Every row comes from one small tree of marks. Brackets hold a mark, then the marks that hang from it, in alphabetical order. Every link used is in the known rows. Which tree was each row made from?
Known rows
{vakiv {kazen {bize zibot}}}: [ -5.4  -9.0 -33.1  27.2 -24.5 -39.8  14.8   4.5 -56.0   5.1 -16.7  12.6
  -3.2 -35.9  10.3  44.8  11.2  42.9  -3.5  11.7 -34.8   3.6]
{kazen bize}: [ -7.3  16.7 -70.0  24.9 -13.8 -41.4   8.7  40.8 -45.5  -0.4   5.2  17.1
 -12.8 -37.7 -12.1  45.8  -2.3  50.7 -30.5  11.5 -18.4   3.7]
{bize {nupa bunu} zibot}: [-29.0 -32.2 -35.0  28.5 -13.3 -18.5   0.5  32.5 -49.3 -24.5 -15.7  29.1
 -14.3 -82.2  33.6  32.3  -3.1  22.7 -32.5  25.4 -40.7   0.7]
{nani {kazen {bize {zibot giki zera}}}}: [  6.6  -0.9 -25.6  31.9  -3.2 -33.8   4.1  17.9 -37.4 -34.7 -12.1   3.7
   0.8 -38.7  16.5  34.3 -18.3  20.1   2.5  15.2 -10.2  10.3]
{bize {kazen nani}}: [-14.4  -2.7 -44.2  36.2 -14.1 -35.2   6.5  22.3 -23.7  -7.2 -17.7  29.7
 -35.0 -34.3  -4.5  28.3  14.9  42.9 -22.5  22.7 -14.8   3.5]
{nupa bize boda bunu}: [  1.6   0.9 -27.3  27.8 -10.0  -3.7   5.0  15.3 -67.9  -9.2  12.0  34.6
 -11.2 -66.0 -41.3  40.3  11.5  23.3 -43.3  51.0 -36.0  22.8]
{nani {kazen {bize {nupa boda} {zibot giki}} vakiv}}: [ 26.3 -21.1  -6.5  26.7  -1.3   1.4   2.5 -46.7 -42.9 -22.6  -7.7   9.5
   6.8 -20.7   4.9  30.1  -0.3  -3.2 -25.2  49.2  18.8  24.9]
{zera {zibot bize}}: [-12.0  -0.6 -80.5  40.3 -13.8 -60.6 -12.6  58.5 -42.0  -9.1  -1.9 -10.5
  -2.5 -40.9 -35.9  46.9 -12.8  29.1 -28.5  -4.6 -35.7  11.3]
{viniv {zibot {bize kazen nupa} zera}}: [-24.2 -42.9 -27.3  49.9 -15.5 -48.8  -4.6  28.7 -23.2 -30.9 -21.3 -14.9
 -17.8 -60.7  13.3  32.5   4.6  14.6 -11.4 -15.3 -22.4  48.1]
{bize {kazen nani} {zibot giki}}: [ -6.4 -18.0 -10.6  48.1  -3.4 -22.2   4.8  -6.8 -25.0 -16.0 -25.5  29.6
 -28.0 -30.4  13.4  21.0  14.7  43.9 -28.9  32.3 -16.7   5.3]
{zera {zibot {bize kazen}}}: [-19.7 -19.0 -52.7  48.6 -16.0 -58.2 -14.5  28.9 -24.6 -15.5 -11.8 -15.1
  -9.0 -46.4 -24.4  40.1   0.5  10.5 -22.7  -1.6 -38.5  17.5]
{nani {kazen vakiv}}: [  8.5  10.3 -89.7  27.3 -12.6 -40.1  -2.4  48.0 -27.6 -23.6   1.4  32.9
  -5.3 -43.9   2.3  53.9  -8.6   2.1 -13.1  25.4  -5.9  -8.2]
{viniv zibot}: [-24.8  -2.0 -84.5  42.0 -15.8 -55.0   2.6  72.0 -34.7  -3.4  -6.6  28.7
 -19.7 -60.9   1.4  56.5   0.6  41.4 -22.5  -7.9 -39.0  15.5]
{zera {zibot bize giki}}: [  9.2  -1.9 -71.4  50.4   1.4 -54.5 -18.1  48.9 -49.4 -22.2   8.5  -9.3
   1.6 -35.5 -41.6  44.6 -14.0  28.7 -41.0  11.9 -38.3   6.4]
{zibot {bize {kazen nani} {nupa boda}} giki zera}: [ 26.4 -24.7  18.9  40.9  -0.1 -11.4  -2.9 -31.1 -42.5 -39.5 -10.2  -7.3
 -23.0 -20.3 -25.2  -1.3  20.4  31.2 -34.4  40.9  13.0  40.9]
{zera {zibot {bize {kazen nani} nupa}}}: [-19.5 -34.5 -32.2  48.0 -13.3 -41.0  -7.1   2.3 -29.5 -10.0 -28.1 -20.4
 -17.9 -22.1 -27.2  20.9  -3.3  16.0 -27.7   5.4 -15.7  25.8]
{nupa {bize {kazen vakiv} {zibot giki}} boda bunu}: [ 14.2 -28.5  21.3  48.4  11.8  28.7  10.3 -46.4 -56.0 -23.7   9.7  30.4
 -12.4 -32.8 -20.0  33.6  20.9  -4.9 -51.4  77.3 -11.6  33.5]
{viniv {zibot {bize nupa} giki zera}}: [  3.3 -25.3 -47.5  52.2   2.9 -46.3  -8.1  47.2 -46.5 -37.9  -0.4 -10.5
  -5.2 -49.3  -4.9  36.6  -8.0  31.6 -29.4  -1.4 -21.6  34.9]
{zibot {bize kazen {nupa bunu}} giki zera}: [  9.6 -34.5  -8.9  45.0  12.1 -19.2 -12.7  14.0 -49.4 -65.5  10.0  -0.1
  -9.5 -59.2  -1.5  19.5   1.1   5.5 -38.5  44.1 -24.3  20.4]
{zera zibot}: [-23.3   3.7 -84.2  36.4 -10.2 -54.1  -4.8  73.7 -46.1  -4.9 -11.0   4.7
 -21.9 -57.0 -20.1  42.5 -11.9  29.7 -23.6  -6.2 -42.2  -5.1]
{bunu {nupa bize boda}}: [ 19.9 -22.6 -30.2  25.3 -34.8 -28.4  -7.8   8.2 -54.0  -5.3  -5.7  25.6
   0.3 -67.6 -32.3  22.8   7.7  55.2 -29.5  18.4 -52.7  22.8]
{zibot {bize kazen nupa} giki}: [ 11.6 -38.3 -20.9  44.4  -7.6 -39.8 -19.1  -6.7 -29.4 -37.3  -7.1   1.1
  -2.5 -65.2   7.3  24.5  13.5  21.7 -40.8  28.5 -27.5  12.0]
{zibot {bize kazen} giki zera}: [ 16.3 -10.8 -27.5  45.8   1.4 -42.9  -9.2  24.4 -32.5 -48.3   4.0  -2.5
 -11.8 -47.1  -7.5  27.5   8.6  29.1 -26.4  21.7 -18.9  17.3]

Which tree is each row?
[  9.2 -14.6   6.7  55.1  17.8   8.0  26.0 -16.6 -47.6 -14.9 -13.7   5.7
 -30.1  11.1 -13.2  17.6   2.8  25.6 -26.0  39.8  15.7  26.8]	{nupa {bize {kazen nani vakiv} {zibot giki zera}}}
[ 11.3 -32.7  -7.9  33.9  -9.3 -28.2   7.2 -21.6 -66.3 -10.0 -20.0   2.2
   2.2 -42.4  20.7  29.3   9.4  36.9 -18.0  26.8 -34.1   0.3]	{vakiv {kazen {bize nupa {zibot giki}}}}
[ -3.7 -26.4 -19.5  33.6   0.2 -27.2   2.1  34.0 -50.0 -35.4 -23.1   3.6
 -21.4 -68.0  37.2  13.4  -4.6  40.2 -23.3   5.4 -23.5   1.7]	{bize nupa {zibot giki zera}}
[-16.2 -23.8 -64.2  38.3 -16.2 -55.1 -14.6  43.2 -45.6 -12.1 -13.6 -21.1
  -2.9 -54.4 -20.7  33.2 -14.5  20.6 -30.7  -9.6 -35.7  13.0]	{zera {zibot {bize nupa}}}
[ 22.5 -28.9  27.5  26.9  -5.2  -9.3  13.9 -34.7 -78.2 -22.1 -17.6 -10.5
 -10.3 -37.1   6.3  12.1  17.8  33.5  -7.5  28.6 -12.0  25.2]	{vakiv {kazen {bize {nupa boda} {zibot giki zera}}}}
[ 21.4 -52.4  37.1  46.2 -20.9  -2.4  -3.1 -59.8 -38.8 -10.5 -26.5  25.0
  -9.3 -29.8 -21.3   1.7  17.9  52.6 -30.9  42.7 -36.0  35.2]	{bunu {nupa {bize {kazen nani} {zibot giki}} boda}}
[-11.9 -11.4   5.2  30.5  -8.2   6.1  15.3  14.3 -69.9 -18.3  -5.1  18.5
 -18.0 -62.0 -15.8  25.3   5.2  22.3 -23.7  33.8 -27.9  36.3]	{nupa {bize {zibot zera}} boda bunu}
[ 24.5 -25.9 -25.7  47.2  14.9 -20.8  -5.0   6.1 -40.0 -52.7   6.2 -12.6
 -12.1 -24.1  -1.8  21.1   4.3   7.8 -37.6  31.7  11.7  21.0]	{zibot {bize {kazen vakiv} nupa} giki zera}
[ -0.8   5.4 -27.6  33.9   6.9 -26.5  13.8  27.6 -52.6 -22.0  -1.9   3.0
 -15.1 -28.0   6.9  29.3  -9.9  51.5 -21.8  13.8 -10.5  10.6]	{kazen {bize {zibot giki zera}}}
[ -4.1 -15.3 -35.2  20.3 -10.2  -8.8  -4.8  21.5 -59.1 -27.0   2.7  34.1
 -19.3 -81.6  -6.4  28.7  11.3  20.8 -43.5  43.8 -28.1  11.9]	{bize {nupa boda bunu}}
[-12.5 -43.4   5.3  31.3  -4.3  18.5   4.7 -30.5 -40.8 -29.8 -11.0  29.1
 -24.7 -53.4  20.5  23.3  21.3  -9.2 -39.4  52.9  -2.4  26.4]	{bize {kazen vakiv} {nupa boda bunu} zibot}
[ 14.0 -34.5  17.1  42.1   5.8  15.8   9.8 -55.4 -37.2 -17.7 -20.8  19.5
 -30.5  -7.4   4.3   8.0  24.9  20.8 -44.0  54.0  23.7  26.1]	{bize {kazen nani vakiv} {nupa boda} {zibot giki}}
[-17.7 -27.7 -28.8  21.2 -29.3 -34.9  -0.2  -2.6 -26.4 -10.2 -33.7   6.5
   4.7 -61.0  35.4  33.7 -12.0  10.6  -0.2   6.2 -18.5  10.6]	{nani {kazen {bize nupa zibot}}}
[-12.7 -13.7  -2.6  45.8   0.5   1.8  32.4  -6.2 -39.3  -2.3 -22.4   5.0
 -33.9   5.4  -7.3  19.0   4.2  23.3 -14.2  21.1  16.2  31.4]	{nupa {bize {kazen nani vakiv} {zibot zera}}}
[  6.2  30.3 -76.1  30.6   5.3 -15.0  26.3  26.2 -50.4   6.9  14.8  23.7
 -22.6  35.4 -39.8  44.8  -6.0  50.9 -40.3  35.2  30.5  11.2]	{kazen bize nani vakiv}
[ -4.1  -9.7 -38.8  37.1 -15.4 -48.8  -3.7  34.7 -25.1 -34.8  -5.8  -3.9
 -16.2 -53.0  -1.0  29.4  10.1  26.9 -14.0   3.5 -18.6  22.1]	{zibot {bize kazen} zera}
[-10.3 -51.2   1.9  44.1 -35.3 -23.8   3.4 -20.1 -28.3  -0.2 -39.4  22.6
  -9.8 -35.9   1.9  12.2   3.2  54.5 -14.7  12.7 -44.1  23.2]	{bunu {nupa {bize {kazen nani} zibot}}}
[ -5.7  -5.0 -59.9  55.8   1.4 -31.8   2.4  16.5 -30.6  -8.0  -1.5 -10.2
 -20.4  25.5 -51.3  39.9  -5.5   8.3 -33.2  20.2  11.5  26.5]	{zera {zibot {bize {kazen nani vakiv}}}}
[ 13.4 -43.7  15.7  40.1 -24.7   8.0  10.6 -51.8 -36.7   1.8 -22.8  24.8
 -13.9  -2.0 -22.8  11.2  16.1  37.1 -26.2  37.6  -5.7  42.9]	{bunu {nupa {bize {kazen nani vakiv} zibot} boda}}
[  2.5 -24.9  14.1  22.4 -25.8  -7.2  22.5 -51.7 -65.8  14.2 -31.4   7.0
 -13.6 -10.6  -6.7  15.6  23.3  45.7 -10.3  30.2  -0.9  28.3]	{vakiv {kazen {bize {nupa boda} zibot} nani}}
